What can hang from each mark
X: K T Y
Y: C R T
R: Y
T: J K Y
K: X
J: X

Each row was made from one small tree. The marks that hang from a mark follow it in brackets, in alphabetical order. Every link used is in the known rows. Write each row's tree.
Known rows
R(Y(C T)): [-2.66  2.63  0.11  0.89 -2.00 -1.07 -1.27 -0.30  2.37 -2.25 -3.34  2.01
  2.64  2.65 -2.83 -0.06  0.43 -2.25  0.51  2.37  0.22  1.96 -2.60 -2.41
  0.59  0.11 -3.09 -0.43  2.66 -1.43 -0.19 -1.32 -0.60  3.33 -2.23 -1.34]
Y(C): [-0.26  2.75 -0.30 -0.76  0.06 -0.70 -1.06  0.40  0.15 -1.49  0.87  1.28
  0.05  0.77 -0.93  0.89 -1.21 -0.77 -0.22  1.02 -0.59 -0.74 -2.47 -0.77
  0.42 -0.31 -1.36 -1.27  0.40  0.48 -0.44 -0.62  0.03  0.46  0.19 -1.36]
R(Y(C T(J))): [-2.15  2.49 -1.20  0.09 -2.87 -3.13 -0.92 -0.36  0.75 -1.28 -3.35  2.34
  1.47  3.86 -3.59  0.85 -0.48 -2.72  1.44  2.25 -0.17  1.48 -2.83 -1.65
  1.97  0.36 -2.99 -1.06  2.01 -2.02  1.48 -1.44  1.33  2.77 -2.62 -2.01]
K(X(Y(R T))): [-1.96  0.31  0.42 -0.21 -2.95 -1.20  0.95  1.32  0.96  0.93 -2.78  1.75
  1.80  0.24 -4.71 -1.08 -1.26 -2.22  0.40  0.46  0.36  0.62 -1.37 -1.34
 -0.05 -0.07 -4.10  1.12  3.07 -3.28  0.60  0.27 -0.90 -0.70  0.89 -4.90]
X(K T(J) Y(C R)): [ 0.05  4.39 -3.10  0.06  0.01 -3.66  3.02 -1.35 -0.47 -2.05 -0.55  4.51
 -3.74  4.26 -4.94  1.13  0.01 -1.71  2.38  0.95 -3.99 -2.56 -6.46 -0.97
  0.81 -2.83 -5.56 -1.71  4.12 -2.88 -0.50 -2.17 -2.11 -2.27  7.02 -5.07]
J(X(K T(Y(C R)))): [-1.82  4.21 -0.43 -1.32  3.22 -2.45  1.84  2.47 -1.67 -3.60 -1.07  3.12
  0.97  4.61 -4.44  1.30  1.76 -1.88  2.14  2.48 -3.80 -3.61 -6.85  0.07
 -0.86 -2.47 -7.28  0.00  2.84 -2.19 -3.00 -0.57 -5.10 -1.92  6.58 -3.61]
T(J(X)): [-1.04 -0.04 -0.77 -1.57  0.15 -2.65  1.14  1.18 -2.34  0.46 -0.11  0.10
 -1.92  1.56 -1.23  0.83 -1.17 -0.57  0.39 -1.23  0.12 -1.32 -1.44  2.09
 -0.39 -0.46 -1.36 -0.45 -0.59 -0.92  1.32  0.22  0.49 -0.43  0.55 -1.19]
K(X(T)): [-0.83  3.01 -0.13  1.35 -0.33 -1.66  1.06  1.90  0.43 -0.17 -1.67  0.09
 -1.05  0.62  0.03  0.11  0.96  0.39  1.63  0.13 -0.18  0.59 -2.93  0.98
 -1.91 -0.21 -0.69  0.49  0.87 -2.19  1.30  0.92  1.52  0.70  0.65 -1.71]
R(Y(C)): [-1.19  3.85 -0.38 -0.33 -1.22 -0.71 -1.25 -1.61  0.43 -3.02 -0.98  2.12
  2.38  2.18 -1.61  1.22  0.30 -1.14 -0.52  1.60  0.24  0.67 -2.22 -1.95
  0.75  0.77 -1.37 -2.50  0.57  0.52 -0.64 -1.45 -0.05  1.13 -0.37  0.14]
X(Y(C T(J K))): [-0.51  3.38 -1.71 -0.78 -3.58 -3.03  0.07  0.26 -0.82  0.88 -0.88  4.38
 -3.31  1.76 -4.02 -0.23 -2.90 -1.72  1.67  1.31 -0.71  0.09 -4.82 -0.53
  2.41 -1.11 -4.99 -0.65  4.68 -2.50  1.78 -1.06  1.97  3.07 -1.54 -5.13]
K(X(T(J) Y(C R))): [-1.74  5.46 -1.95 -1.34 -2.48 -4.51  2.15 -0.15 -1.07 -1.14 -0.91  3.83
 -1.47  2.34 -5.95  0.30 -1.94 -1.31  1.11  0.96 -1.34 -1.02 -6.48 -0.35
 -0.20 -1.45 -4.79 -1.51  2.02 -2.59  2.04 -1.41  0.28 -1.63  4.22 -6.78]
J(X(K T)): [-0.34  1.95 -0.75  1.90  2.92 -1.47  2.48  1.97 -0.79 -2.26 -0.67  0.55
 -3.18  3.24 -0.02  1.38  2.54  0.64  2.34 -1.13 -2.72 -1.13 -3.88  1.18
 -2.01 -2.65 -3.93  0.34  2.95 -2.46 -1.10  0.58 -2.01 -0.28  4.70 -0.22]
J(X): [-1.18  0.45  0.65 -0.40  1.03 -0.84  0.19  1.01 -1.02 -1.19 -0.03 -0.40
 -0.06  0.88 -0.97  0.01 -0.20  0.30 -0.24 -1.09  0.39 -0.64 -0.32  1.34
 -1.45 -0.25 -1.24 -0.22  0.45 -0.36  0.01  1.10 -1.65 -0.34  0.99 -0.05]
X(T(J)): [-0.09  1.16 -1.76  0.83 -0.26 -3.12  1.91 -0.63 -1.17  0.36 -1.36  0.93
 -3.10  1.69 -0.71  0.25  0.64 -0.17  1.83  0.75 -1.42 -0.40 -2.31  1.95
 -0.40 -1.01 -0.81  0.38  0.61 -1.80  2.45 -0.38  0.79  0.19  1.12 -2.39]
Y(C R T(J(X) K)): [-4.49  1.43 -0.17 -2.83 -1.28 -4.56 -0.40  1.13 -2.36  0.52 -0.73  2.51
  1.45  3.56 -5.84 -0.63 -3.25 -3.74 -0.02  0.99 -1.64 -3.58 -4.35 -0.86
  2.82 -1.48 -5.95  1.31  3.51 -2.71  0.19 -0.13 -2.44  0.57  0.50 -6.57]
R(Y(C T(J K(X)))): [-2.88  4.61 -0.63 -0.81 -4.23 -3.49 -1.82  2.33 -0.62 -0.50 -2.11  3.34
  1.85  3.58 -3.60  0.76 -1.08 -2.83  1.85  1.16  0.67  1.04 -5.02 -1.72
  2.60  0.51 -3.25 -0.31  2.71 -2.52  2.17 -0.62  4.47  4.05 -4.62 -2.71]
Y(C R T(J K)): [-3.52  1.10 -0.72 -1.79 -2.26 -3.79 -1.08  0.36 -1.02  1.34 -0.74  3.11
  1.13  3.04 -4.70 -0.73 -2.98 -3.89 -0.03  2.18 -1.46 -2.47 -3.74 -2.31
  4.02 -1.25 -4.23  1.07  3.22 -2.75  0.35 -1.31 -1.61  1.18 -0.08 -6.41]

Write each row's tree
[-2.37  2.57 -0.57 -1.18 -1.13 -3.58 -0.66  2.85 -2.13  0.47 -0.27  2.59
 -1.42  3.20 -3.46  0.32 -2.67 -1.99  1.22  0.65 -0.54 -1.93 -4.84  0.67
  1.93 -1.14 -4.83  0.70  3.63 -2.38  1.66 -0.01  0.57  2.79 -1.65 -4.74] | Y(C T(J(X) K))
[-3.58  5.29 -0.22 -2.44  0.97 -3.14  0.74  0.32 -3.12 -1.04 -0.38  3.41
  1.37  3.27 -4.91 -0.02  0.17 -1.61 -0.04  2.22 -1.92 -3.84 -6.41 -0.01
  0.38 -1.31 -6.47  0.67  2.86 -1.74 -1.24  0.54 -4.82 -0.99  3.71 -5.81] | J(X(T(K Y(C R))))
[ 0.21 -0.26 -1.59  0.76 -3.17 -2.15  1.36  0.12  0.03  1.79 -2.98  2.35
 -2.97  0.60 -3.30 -0.49 -0.94 -1.52  2.15  0.63  0.00  1.15 -1.41  1.16
  0.19 -0.28 -3.41  0.49  2.77 -3.01  2.20 -0.88  1.65  1.38 -0.94 -2.88] | X(Y(T(J)))
[-1.39 -0.30 -1.06  0.23 -2.24 -2.37 -0.19  1.22 -0.92  2.86 -0.98  1.49
 -1.36  1.65 -1.56 -0.40 -1.25 -1.87  1.50  0.70 -0.43 -0.68 -1.42  0.13
  2.72 -0.27 -1.98  1.93  2.85 -2.88  1.67 -0.14  2.22  2.01 -3.15 -2.82] | Y(T(J K))
[ 0.18  5.01 -0.11 -1.04 -1.94 -0.81 -0.07  1.88 -0.01 -1.60  0.42  2.79
 -0.45 -0.61 -2.40  0.96 -1.90  0.20  0.38  0.06  0.80  0.76 -4.22 -0.45
 -0.57 -0.12 -3.39 -2.48  1.11 -0.41  0.96 -0.47  3.03  0.12  0.28 -2.23] | K(X(Y(C)))
[-3.01  0.59 -1.02 -1.85 -1.46 -3.74 -0.13  0.31  0.68  0.65 -1.90  2.10
  1.80  2.64 -4.39 -0.61 -2.46 -4.02  0.19  2.43 -1.54 -1.63 -3.31 -1.76
  2.59 -1.36 -4.32  0.97  2.19 -2.03  0.15 -1.55 -1.52  0.18  0.69 -6.04] | Y(C R T(J))
[-2.67  4.24 -0.57 -5.01 -1.47 -4.09 -1.11  3.35 -3.89  0.93  0.59  3.52
  3.83  3.23 -4.72  1.08 -2.62 -3.19 -0.20  2.02 -0.40 -2.55 -5.86 -0.75
  3.42  0.64 -4.11  0.31 -0.39 -1.11  0.82 -1.01  1.05 -0.65 -0.22 -4.77] | T(J K(X) Y(C R))
[ 0.95  2.32 -1.43  1.06  2.39 -0.90  2.11  2.53 -1.47 -0.97 -1.65  2.12
 -1.44  2.31 -0.06  0.91  3.76 -0.29  3.17  1.41 -2.57 -0.36 -3.92  1.09
 -1.27 -1.19 -3.40  0.84  1.72 -2.17 -1.08 -0.33 -1.56  0.19  2.57  0.00] | X(K T(Y))
[-2.52  3.49  0.01 -3.65  0.07 -1.15 -1.41  0.16 -2.10  0.20  0.51  3.40
  3.73  1.85 -4.07 -0.24 -1.35 -2.52 -0.94  2.65 -0.98 -2.52 -3.71 -1.57
  2.94  0.36 -3.57  0.15  0.92 -0.01 -1.89 -0.93 -2.72 -0.83  1.66 -3.99] | T(K Y(C R))
[ 0.74  1.48 -2.76  0.94  0.09 -3.13  4.05 -1.54 -1.03 -0.72 -1.36  3.20
 -3.74  3.31 -4.49  0.72  1.19 -0.99  1.90 -0.40 -3.61 -2.14 -4.32 -0.34
  0.39 -2.56 -4.26 -0.80  3.52 -3.06 -0.18 -1.49 -2.65 -2.42  6.21 -3.79] | X(K T(J) Y(R))
[-0.36  1.72 -1.91 -0.45 -1.38 -3.30  1.44  0.56  0.42 -0.58 -1.15  4.28
 -1.75  3.97 -5.41  0.72 -1.42 -3.37  2.73  0.93 -3.65 -1.41 -5.24 -2.04
  2.04 -2.70 -7.48 -0.80  4.43 -3.30 -0.85 -2.36 -2.12 -0.88  3.65 -5.17] | X(K Y(C R T(J)))
[-2.37  0.49 -0.76 -1.61  1.28 -4.44  0.45  3.05 -0.44 -1.41 -0.71  2.16
  0.35  5.20 -4.34  1.49 -1.45 -3.82  2.24  0.38 -3.35 -2.91 -4.87 -1.55
  1.63 -2.66 -6.59  0.49  3.10 -3.26 -1.04 -1.48 -3.11 -0.24  3.83 -4.86] | Y(C R T(J(X(K))))
[-0.58  4.28 -0.43 -2.57 -0.44 -0.46 -1.53  1.63 -2.45 -0.16  0.89  3.52
  1.78  1.06 -1.42  0.31 -0.68 -1.26  0.08  2.54 -0.12 -1.38 -4.33  0.07
  2.24  0.58 -2.56 -0.64  0.72  0.21 -1.03 -0.38  0.37  1.59 -0.89 -1.87] | T(K Y(C))
[-1.40  2.59  0.23 -3.27  0.25 -1.47 -0.65  0.27 -1.15 -0.74 -0.40  2.42
  4.13  1.54 -4.21  0.23 -0.79 -2.31 -0.98  2.78 -1.03 -1.86 -3.33 -1.15
  1.53  0.33 -3.40  0.08 -0.20  0.00 -1.79 -1.16 -3.74 -1.52  1.79 -3.48] | T(Y(C R))
[-1.91  2.01 -0.45 -4.13 -1.57 -3.24  0.09  2.69 -3.94  2.12 -0.20  2.58
  2.81  1.87 -3.50  0.63 -1.49 -2.94  0.32  0.86  0.09 -2.20 -3.25  0.16
  3.06  1.12 -2.10  1.45 -0.96 -1.06  0.88 -0.20  0.98 -1.62 -0.47 -3.47] | T(J K(X) Y(R))
[-2.23  2.54 -1.55 -2.04 -3.23 -3.59  0.52 -1.06 -0.10  1.74 -0.94  4.70
 -0.65  2.75 -6.64 -0.67 -3.24 -3.09  0.23  1.68 -1.27 -1.76 -4.54 -1.83
  3.37 -1.10 -5.81  0.07  4.48 -2.55  0.62 -1.23 -0.83  0.42  1.04 -7.20] | X(Y(C R T(J K)))
[ 0.34  0.25 -0.98  0.00  0.21 -0.33  2.14 -1.39  0.20 -1.00 -0.04  2.49
 -1.26  1.75 -3.31  0.40  0.64 -0.84  0.62 -0.52 -2.44 -1.18 -1.98 -1.56
  1.02 -1.61 -3.40 -1.10  2.69 -1.25 -2.28 -0.91 -2.40 -2.84  5.44 -1.51] | X(K Y(R))
[-1.02  5.68  0.34 -3.23 -0.86 -1.23 -2.16  4.43 -2.41 -0.51  1.07  3.25
  2.77  1.15 -1.43  1.10 -1.21 -1.42  0.45  1.71  0.58 -0.64 -5.27 -0.26
  1.49  1.30 -2.93  0.09  0.22  0.14  0.28  0.36  3.14  1.84 -2.22 -1.79] | T(K(X) Y(C))
[ 0.92  3.56 -1.21  2.46  1.51 -1.41  3.45  0.72 -1.19 -2.67 -1.17  2.43
 -5.16  2.43 -2.16  1.25  2.42  1.23  2.74 -1.26 -2.60 -0.53 -4.11  1.83
 -2.67 -2.51 -5.53 -1.06  4.38 -2.71 -1.02  0.36 -2.04 -0.32  5.41 -0.96] | J(X(K T Y))
[-3.16  2.47 -0.74 -0.15 -4.10 -2.92 -0.96  1.73 -1.44  0.79 -3.25  1.64
  1.07  3.08 -2.52  0.36  0.03 -2.76  1.52  0.55  1.27  1.90 -2.65 -0.65
  2.13  1.25 -2.16  0.32  2.18 -3.01  2.83 -0.08  4.94  3.80 -4.83 -1.58] | R(Y(T(J K(X))))
[-2.85  4.74 -0.26 -1.74 -0.12 -2.17  0.21 -0.23 -1.92 -0.40 -0.64  3.74
  1.58  2.37 -4.36 -0.12 -0.21 -2.17 -0.08  2.71 -2.08 -2.72 -6.05 -0.54
  1.41 -0.96 -4.23  0.81  2.36 -1.53 -1.07 -0.09 -3.52 -0.26  2.36 -5.69] | X(T(K Y(C R)))
[-0.07  4.43 -1.87 -1.12  0.03 -3.42  0.83  1.28 -2.15 -0.45 -1.33  3.45
 -1.05  2.52 -2.61  1.31  0.09 -1.51  2.37  3.18 -1.49 -0.92 -6.14  1.69
  0.26 -0.44 -3.63 -0.57  0.53 -1.76  1.37 -0.91  0.63  0.90  0.90 -3.51] | X(T(J Y(C)))
[-2.37  3.15  0.38 -0.87 -2.39 -2.02  0.26  1.60  1.82 -0.63 -2.06  2.97
  1.93  0.91 -5.47 -0.68 -2.41 -2.45  0.33  1.02  0.15  0.16 -4.06 -1.71
  0.31 -0.44 -5.87  0.32  3.40 -2.67  0.62 -0.97 -0.33 -0.31  1.26 -5.54] | K(X(Y(C R T)))
[-2.51  2.59 -0.33 -0.72 -3.25 -1.47  0.04 -1.23  0.47  0.43 -1.09  4.09
  0.87  1.34 -6.18 -1.36 -2.50 -2.28 -0.53  1.72 -0.85 -1.27 -3.69 -2.77
  2.29 -1.20 -5.41  0.38  5.53 -2.42 -0.53 -0.87 -2.85  0.96  1.28 -6.29] | X(Y(C R T(K)))
[ 1.19  0.42 -1.41 -1.88  1.87 -2.32  1.26  3.78 -3.83 -0.53 -0.37  2.22
 -1.05  4.07 -1.63  2.19  1.39 -1.59  2.48 -0.37 -1.74 -1.53 -3.94  2.43
  0.34 -0.49 -4.02 -0.12 -0.26 -1.55 -0.92 -0.50 -0.26 -1.06  1.80  0.68] | T(J(X(K)) Y)
[-2.17  1.23 -1.13 -2.39 -1.43 -3.36  2.10 -1.92 -3.71  1.10  0.35  3.28
 -1.34  2.45 -6.23 -0.38 -2.57 -0.87 -0.97 -2.04 -0.70 -3.08 -2.25  1.17
  1.48 -0.92 -3.30 -0.48  2.37 -1.60  0.25 -0.09 -2.13 -2.34  2.84 -4.57] | T(J(X(Y(R))) K)
[-0.85  2.20 -1.77  0.51 -1.48 -3.29  1.60 -0.57 -2.17  1.25 -0.53  2.17
 -3.49  1.90 -1.12  0.05  0.14 -0.38  1.44  0.32 -1.38 -1.39 -3.22  1.31
  1.11 -1.25 -0.94  0.64  2.06 -2.24  2.23  0.06  1.87  1.10 -0.13 -2.76] | X(T(J K))
[-1.71  0.09  0.29 -2.34 -0.08 -0.57 -0.51 -0.75 -2.61  1.39  0.33  2.16
  3.29  1.31 -2.82 -0.57 -0.07 -2.06 -1.10  1.41 -0.57 -2.01 -1.29 -0.49
  2.46  0.36 -2.39  1.27  0.97 -0.54 -1.38 -0.31 -2.86 -1.12  0.82 -2.68] | T(K Y(R))
[-0.98  0.19 -0.26 -0.93  1.41 -0.73  2.49 -0.13 -1.26 -1.91 -0.03  2.30
 -1.18  2.48 -4.40  0.50  0.13 -0.55  0.26 -1.67 -2.17 -2.25 -2.37  0.18
 -0.23 -1.95 -5.10 -0.90  2.82 -1.48 -2.34 -0.29 -4.42 -2.86  6.69 -1.98] | J(X(K Y(R)))
[-3.35  4.08 -0.06  0.32 -2.59 -1.58 -2.03 -0.05  1.00 -1.29 -1.91  3.14
  2.12  2.76 -2.64  0.05 -0.29 -2.11 -0.12  2.47  0.59  0.83 -2.95 -2.63
  2.29  0.23 -3.42 -0.27  3.78 -1.49 -0.16 -0.42  0.38  4.31 -3.50 -2.16] | R(Y(C T(K)))
[-3.67  2.37  0.31 -1.45  1.09 -2.43  1.65  0.28 -3.70 -0.07 -1.51  2.40
  1.18  2.72 -4.66 -1.02  0.76 -1.15  0.06  1.19 -1.42 -3.40 -3.80  1.43
 -0.15 -0.87 -4.53  2.25  2.41 -2.37 -1.11  1.00 -5.79 -1.12  3.18 -4.40] | J(X(T(K Y(R))))
[-1.63 -1.63 -0.31 -0.16 -0.50 -2.85  0.83  2.23 -1.32  0.91 -2.30  0.01
 -0.93  1.97 -2.26 -0.45 -1.29 -1.63  1.86 -0.24 -0.54 -0.36 -1.40  1.64
 -0.30 -0.86 -3.80  1.50  2.04 -2.63  1.70  0.09  0.25  1.87 -1.00 -2.41] | Y(T(J(X)))
[-1.29  0.66 -0.61 -1.64 -0.13 -2.63  0.27  0.93 -4.13  1.23  1.10  1.08
 -2.08  2.04 -1.63  0.51 -1.66 -0.18  0.05 -1.60 -0.17 -2.16 -1.93  1.69
  1.13 -0.63 -2.13 -0.09  0.95 -1.01  1.14  0.59  0.83  0.84 -0.30 -1.43] | T(J(X) K)
[-2.24  4.06 -1.67 -2.87 -0.70 -3.89  0.67 -0.20 -2.81  0.55 -0.24  4.23
  0.27  3.94 -4.71  0.43 -0.95 -2.77  0.53  3.27 -2.63 -3.38 -6.66 -0.43
  2.97 -0.95 -3.92  0.90  2.35 -1.97  0.25 -0.93 -1.71 -0.65  1.90 -6.51] | X(T(J K Y(C R)))
[-2.12  4.58 -2.11 -1.29 -2.30 -3.94  2.01 -2.86 -1.92  0.06  0.15  5.29
 -2.74  3.35 -6.00  0.19 -2.16 -1.40  0.32  0.99 -2.42 -2.65 -6.20 -0.87
  2.05 -1.78 -4.84 -1.12  3.85 -2.38  0.92 -1.00 -1.50 -1.27  4.06 -6.89] | X(T(J K) Y(C R))
[ 0.07  3.60 -1.39 -3.41 -1.29 -2.63 -1.10  1.74 -3.64  1.27  1.18  4.15
  0.93  2.75 -2.76  1.13 -1.57 -1.68  0.72  2.36 -0.39 -1.80 -4.98  0.49
  3.01  0.18 -2.65 -0.53  0.54 -0.13  0.72 -0.86  1.72  1.31 -1.79 -2.45] | T(J K Y(C))
[-2.42  2.05 -0.58 -1.12 -0.12 -1.64  1.21 -0.73 -2.46  0.99 -1.38  2.72
  1.63  1.87 -3.00 -0.92  1.40 -1.34  0.10  1.77 -1.59 -2.74 -3.58  0.15
  1.33 -0.29 -3.01  2.09  2.10 -2.19 -0.96  0.21 -3.78 -1.60  1.74 -4.25] | X(T(K Y(R)))
[ 0.24  3.05 -0.64  0.87  0.02 -1.15  0.66  3.11  0.94 -2.90 -1.39  3.58
 -2.26  2.96 -3.14  0.73 -0.39 -0.93  2.43 -0.06 -1.77  0.05 -4.83  0.15
 -1.20 -2.19 -7.65 -0.96  5.05 -2.85 -1.23 -0.90 -1.25  1.58  2.82 -2.68] | J(X(K Y(C T)))
